What can hang from each mark
K341: K157 K938
K94: K119 K568
K938: K119
K157: K848
K364: K341 K568
K955: K341
K848: K94 K157
K568: K94 K157 K364 K938 K955

Each row was made from one small tree. Brackets hold a mark, then the marks that hang from it, in the order of their numbers. Every link used is in the known rows. Write each row's tree.
Known rows
[K568 K157 [K938 K119]]: 12; -9; 34; -31; 7; 3; -11; 15; -4; -9; -11; 12; 4; -14; -10; 7; 3; -2; 8; 9; -31; -7; 1; -24; 3; -49; 12; -20
[K364 [K341 K157] [K568 [K94 K119] K955]]: 9; 9; 24; -15; -11; 30; -114; 30; -30; 2; -12; 31; -21; -14; -2; 2; -1; 8; 32; -27; 0; 1; -37; -48; -9; -23; 19; -19
[K955 [K341 [K157 [K848 [K94 K119]]] K938]]: 7; -11; -23; -30; 13; 6; -5; 25; -15; -6; 18; 10; 6; -7; 10; -20; -14; 33; 13; -44; 14; 4; 1; -5; 0; 12; -12; 13
[K157 K848]: -1; -9; 1; -17; -15; -5; 13; 6; 8; -50; 13; 2; 1; -9; -5; 0; -18; 3; -8; -11; -11; -5; -5; 0; -1; 10; 13; 7
[K94 K119 [K568 K938]]: -11; 0; 29; -27; -13; -10; -41; 17; 11; 20; -10; 18; 1; -9; 19; -36; 6; 26; 16; -3; -26; 12; -27; -21; -8; -34; -2; -15
[K955 [K341 [K157 K848] K938]]: 6; -7; -28; -18; 24; 6; 3; 26; -10; -19; 16; 7; 9; -7; -1; -8; -14; 26; 12; -44; -1; -1; -2; -6; 5; 18; -3; 12
[K955 K341]: 3; 2; -26; -12; -4; -6; -27; 13; 0; 1; 2; 5; 4; -3; -2; -5; 2; 21; 9; -13; -2; 7; 8; -4; -1; 8; -8; 3
[K94 K568]: -2; 3; 12; -6; 14; -6; -27; -1; 17; 12; -1; 5; -3; -4; 3; -10; 1; 5; -1; -2; -6; 6; -18; -14; 6; -9; -8; -1
[K364 [K341 [K157 K848]] [K568 K955]]: 8; 2; 12; -11; -3; 25; -83; 44; -16; -35; 3; 38; -26; -20; -30; 13; -11; -4; 10; -32; 12; -6; -41; -48; -2; -1; 22; -8
[K955 [K341 K157]]: 23; -3; -30; -10; 23; 2; -10; 22; -11; 5; 4; 7; 2; -1; -8; -6; 0; 9; 10; -42; 9; 6; 6; -13; -2; 11; -14; 5
[K848 [K94 K119 K568] K157]: 11; -19; 21; -37; -12; -1; -15; -9; -2; 51; 8; 12; -2; -10; 26; -26; -6; 5; -1; -14; 53; 16; -17; -8; -2; -16; -30; -5
[K848 [K94 [K568 K938 [K955 K341]]] K157]: 12; -14; 19; -31; -4; -5; -61; 13; -6; 31; 10; 29; 14; -27; 15; 2; -11; 0; 11; -22; 45; 13; 8; -35; 15; -14; -20; -7
[K157 [K848 [K94 [K568 K938]]]]: 0; -11; 22; -28; -10; -3; -18; 18; 11; -34; 17; 22; 1; -17; 13; -3; -21; 0; -4; -15; 11; -2; 2; -17; 11; -5; 7; 11
[K848 [K94 K119 [K568 K364 K955]] K157]: 12; -13; 34; -38; -17; -19; -62; 6; -6; 43; 5; 6; 11; -22; 9; -19; -8; 5; -4; -13; 38; 15; -4; -35; 0; -25; -25; -13
[K157 [K848 [K94 K119 K568]]]: 0; -12; 15; -38; -21; -8; -18; 3; 14; -23; 14; 9; -5; -12; 13; -21; -20; 14; -8; -11; 10; 6; -10; -7; -2; -3; -5; 9
[K955 [K341 [K157 K848]]]: 22; -9; -31; -21; 13; -1; -1; 26; -6; -27; 13; 7; 2; -6; -10; -6; -11; 12; 5; -50; 2; 2; 3; -13; -2; 18; -6; 10
[K955 [K341 K157 K938]]: 7; -3; -29; -7; 35; 9; -5; 23; -15; 13; 8; 5; 9; -1; 2; -9; -2; 25; 18; -37; 6; 3; 2; -6; 5; 12; -12; 9
[K94 K119 K568]: -7; 1; 15; -24; -9; -11; -34; -5; 16; 25; -7; 2; -6; -3; 12; -37; 4; 26; 5; 2; -16; 15; -32; -10; -12; -20; -14; -10
[K341 K157 [K938 K119]]: 8; -8; 4; -18; 42; 19; 20; 19; -13; 16; 0; -11; -8; -1; 6; 3; 2; 3; 11; -29; 3; -5; -23; -4; 6; -14; -14; 2
[K157 [K848 K94]]: 4; -12; 6; -22; -16; -1; 3; 7; 3; -39; 19; 9; -2; -10; 5; 3; -22; -3; -10; -11; 21; -4; 10; -1; 5; 9; 4; 15
[K364 [K341 K938]]: -20; 5; 4; 6; -1; 16; -15; 40; -8; 1; 2; 22; 15; 3; 7; 1; 4; 22; 15; 3; 1; -5; -5; -4; 3; 4; 36; 0
[K955 [K341 [K157 [K848 K94]] [K938 K119]]]: 13; -11; -19; -40; 20; 8; -9; 33; -7; -11; 15; 2; -2; -10; 6; -1; -10; 22; 12; -43; 13; 0; -3; -8; 8; 3; -17; 13
[K568 K364]: 3; 5; 16; -4; -1; -18; -21; 30; -2; -3; -2; -9; 10; -3; -14; -1; 4; 0; -7; -4; -12; -5; 13; -22; 2; -12; 8; -3
[K848 K94]: 7; -5; 6; -6; 1; 5; -10; 0; -5; 14; 7; 8; -3; -2; 13; 3; -4; -7; -3; -1; 41; 1; 20; -1; 8; 1; -11; 11

Write each row's tree
6; 4; 32; -12; 3; 19; -103; -31; -19; -8; -10; 12; -18; -23; -15; 17; -12; -2; 13; 12; -18; -4; -20; -37; 8; -31; 0; -20	[K364 [K568 K94 K157 K955]]
15; -5; 4; -30; 3; -7; -73; 6; -3; 29; 2; 14; -1; -14; 10; -22; -6; 16; 7; -21; 25; 17; 1; -29; -1; -11; -31; 0	[K848 [K94 K119 [K568 [K955 [K341 K157]]]]]
9; -10; -25; -21; 25; 9; -3; 26; -13; -12; 20; 11; 8; -8; 5; -7; -16; 22; 11; -45; 19; 0; 8; -6; 8; 18; -9; 18	[K955 [K341 [K157 [K848 K94]] K938]]
0; -9; 26; -37; -12; -17; -63; -20; 13; -21; -3; 7; 9; -25; -18; -27; -17; 26; -5; 9; -44; 11; -25; -30; -10; -25; -3; -19	[K94 K119 [K568 [K157 K848] K955]]
8; -9; 24; -29; 4; -1; -35; -16; 3; 30; 0; 13; -3; -7; 10; -27; -6; 13; -5; 8; 20; 10; -2; -13; -1; -24; -18; -2	[K848 [K94 K119 [K568 K157]]]
5; -7; 28; -32; -13; 10; -86; -20; -11; -24; 3; 19; -27; -29; -29; -3; -22; 7; -4; 9; 2; -1; -28; -33; -2; -23; -10; -13	[K364 [K568 [K157 [K848 [K94 K119]]] K955]]
6; 5; 32; -21; 14; -27; -105; 33; 4; -7; -8; 20; 28; -29; -29; -4; -3; 16; 6; -3; -47; 3; 14; -67; 11; -38; 9; -21	[K94 [K568 K157 K364 K938 [K955 K341]]]
8; -6; 35; -15; 14; -1; -67; 0; -2; 10; 1; 27; 11; -23; 0; 3; -11; -4; 2; 6; 12; 2; 18; -38; 16; -26; -4; -6	[K848 [K94 [K568 K157 K938 K955]]]
4; 6; 49; -6; -7; -14; -90; 64; -20; -29; -11; 34; 42; -29; -40; 13; -2; 3; 9; 7; -46; -10; 33; -73; 5; -41; 55; -29	[K568 K157 [K364 K341] K938 K955]
13; -2; 50; -35; 6; -14; -32; 46; -6; -12; -13; 3; 13; -17; -24; 6; 6; -2; 0; 5; -44; -13; 13; -46; 5; -61; 20; -23	[K568 K157 K364 [K938 K119]]
-16; 4; 23; -3; 14; 36; -59; 22; -17; 5; -3; 38; -19; -7; -21; 1; -1; 20; 13; 13; 3; -10; -38; -22; 6; -20; 28; -12	[K364 [K341 K938] [K568 K157]]
19; -16; 14; -29; 13; 6; 4; 28; -6; -16; 12; 20; -3; -12; 10; -18; -17; -3; 2; -50; 17; 1; -8; -24; -1; -7; -4; 7	[K341 [K157 [K848 [K94 K119 [K568 K938]]]]]
13; -13; 47; -49; -12; 7; -24; 10; -7; -52; -3; 9; 14; -22; 13; 16; -15; 1; 19; -4; -55; -13; 8; -27; 7; -51; 33; -17	[K568 K94 [K157 K848] [K938 K119]]
-4; 5; 32; -29; -8; 17; -61; 24; -2; 4; -10; 18; -43; -14; -3; 6; 7; -2; 16; -2; -2; -4; -44; -27; 4; -40; -7; -14	[K364 [K568 [K938 K119]]]
5; -7; 22; -19; 10; -12; -56; -18; 15; -34; 3; 10; 11; -25; -27; 0; -21; 6; -11; 6; -33; 2; -11; -35; 7; -15; 3; -10	[K94 [K568 [K157 K848] K955]]
24; -11; -27; -24; 13; 2; -7; 26; -9; -19; 16; 12; 1; -7; -3; -4; -14; 8; 3; -50; 23; 3; 13; -13; 2; 18; -12; 15	[K955 [K341 [K157 [K848 K94]]]]
7; -16; 1; -11; 35; 20; 31; 16; -17; -17; 21; 7; 3; -7; 11; -2; -23; 2; 1; -41; 28; -9; -1; -3; 12; 12; -2; 19	[K341 [K157 [K848 K94]] K938]
-3; 7; 20; -17; 15; 34; -93; 46; -20; 5; -7; 26; -30; -16; -18; 16; 3; 9; 23; -18; 9; -6; -51; -43; 5; -21; 10; -13	[K364 [K341 K157 [K938 K119]] [K568 K955]]
12; -5; 23; -22; -7; 7; -24; -31; -17; 2; -10; -1; 15; -4; 13; -14; -7; 15; 14; 10; -36; 1; 8; -7; -9; -32; 12; -17	[K568 [K94 K119] K157]
10; -9; -22; -37; 20; 5; -3; 32; -5; -18; 11; -4; -1; -8; 0; -2; -8; 25; 13; -41; -8; 0; -13; -7; 4; 3; -11; 9	[K955 [K341 [K157 K848] [K938 K119]]]
0; -1; 33; -32; -27; 27; -79; 15; -16; -29; -5; 35; -19; -12; -6; -7; -11; 21; 17; 0; -18; -6; -37; -31; -10; -30; 39; -18	[K364 K341 [K568 [K94 K119] [K157 K848]]]
3; -3; 23; -19; -2; 10; -77; -19; -7; -38; 1; 17; -25; -28; -40; 10; -21; 0; -5; 8; -14; -5; -31; -34; 3; -18; -1; -14	[K364 [K568 [K157 K848] K955]]
14; -21; 12; -32; -22; 3; 6; -7; -16; 42; 10; 8; 1; -7; 23; -18; -7; 2; 0; -13; 58; 11; -2; 2; -7; -9; -23; -5	[K848 [K94 K119] K157]
17; 3; -6; -25; -14; -4; -88; 0; -24; 0; -7; -1; 17; -16; 14; -6; -6; 24; 32; -29; -29; 12; 11; -30; -8; -10; -7; -13	[K568 [K94 K119] [K955 [K341 K157]]]
5; -14; 28; -21; 0; 2; 6; 13; -5; -50; 6; 25; 17; -20; -15; -1; -19; 1; 0; -3; -32; -11; 10; -21; 4; -22; 31; -9	[K568 [K157 K848] K938]
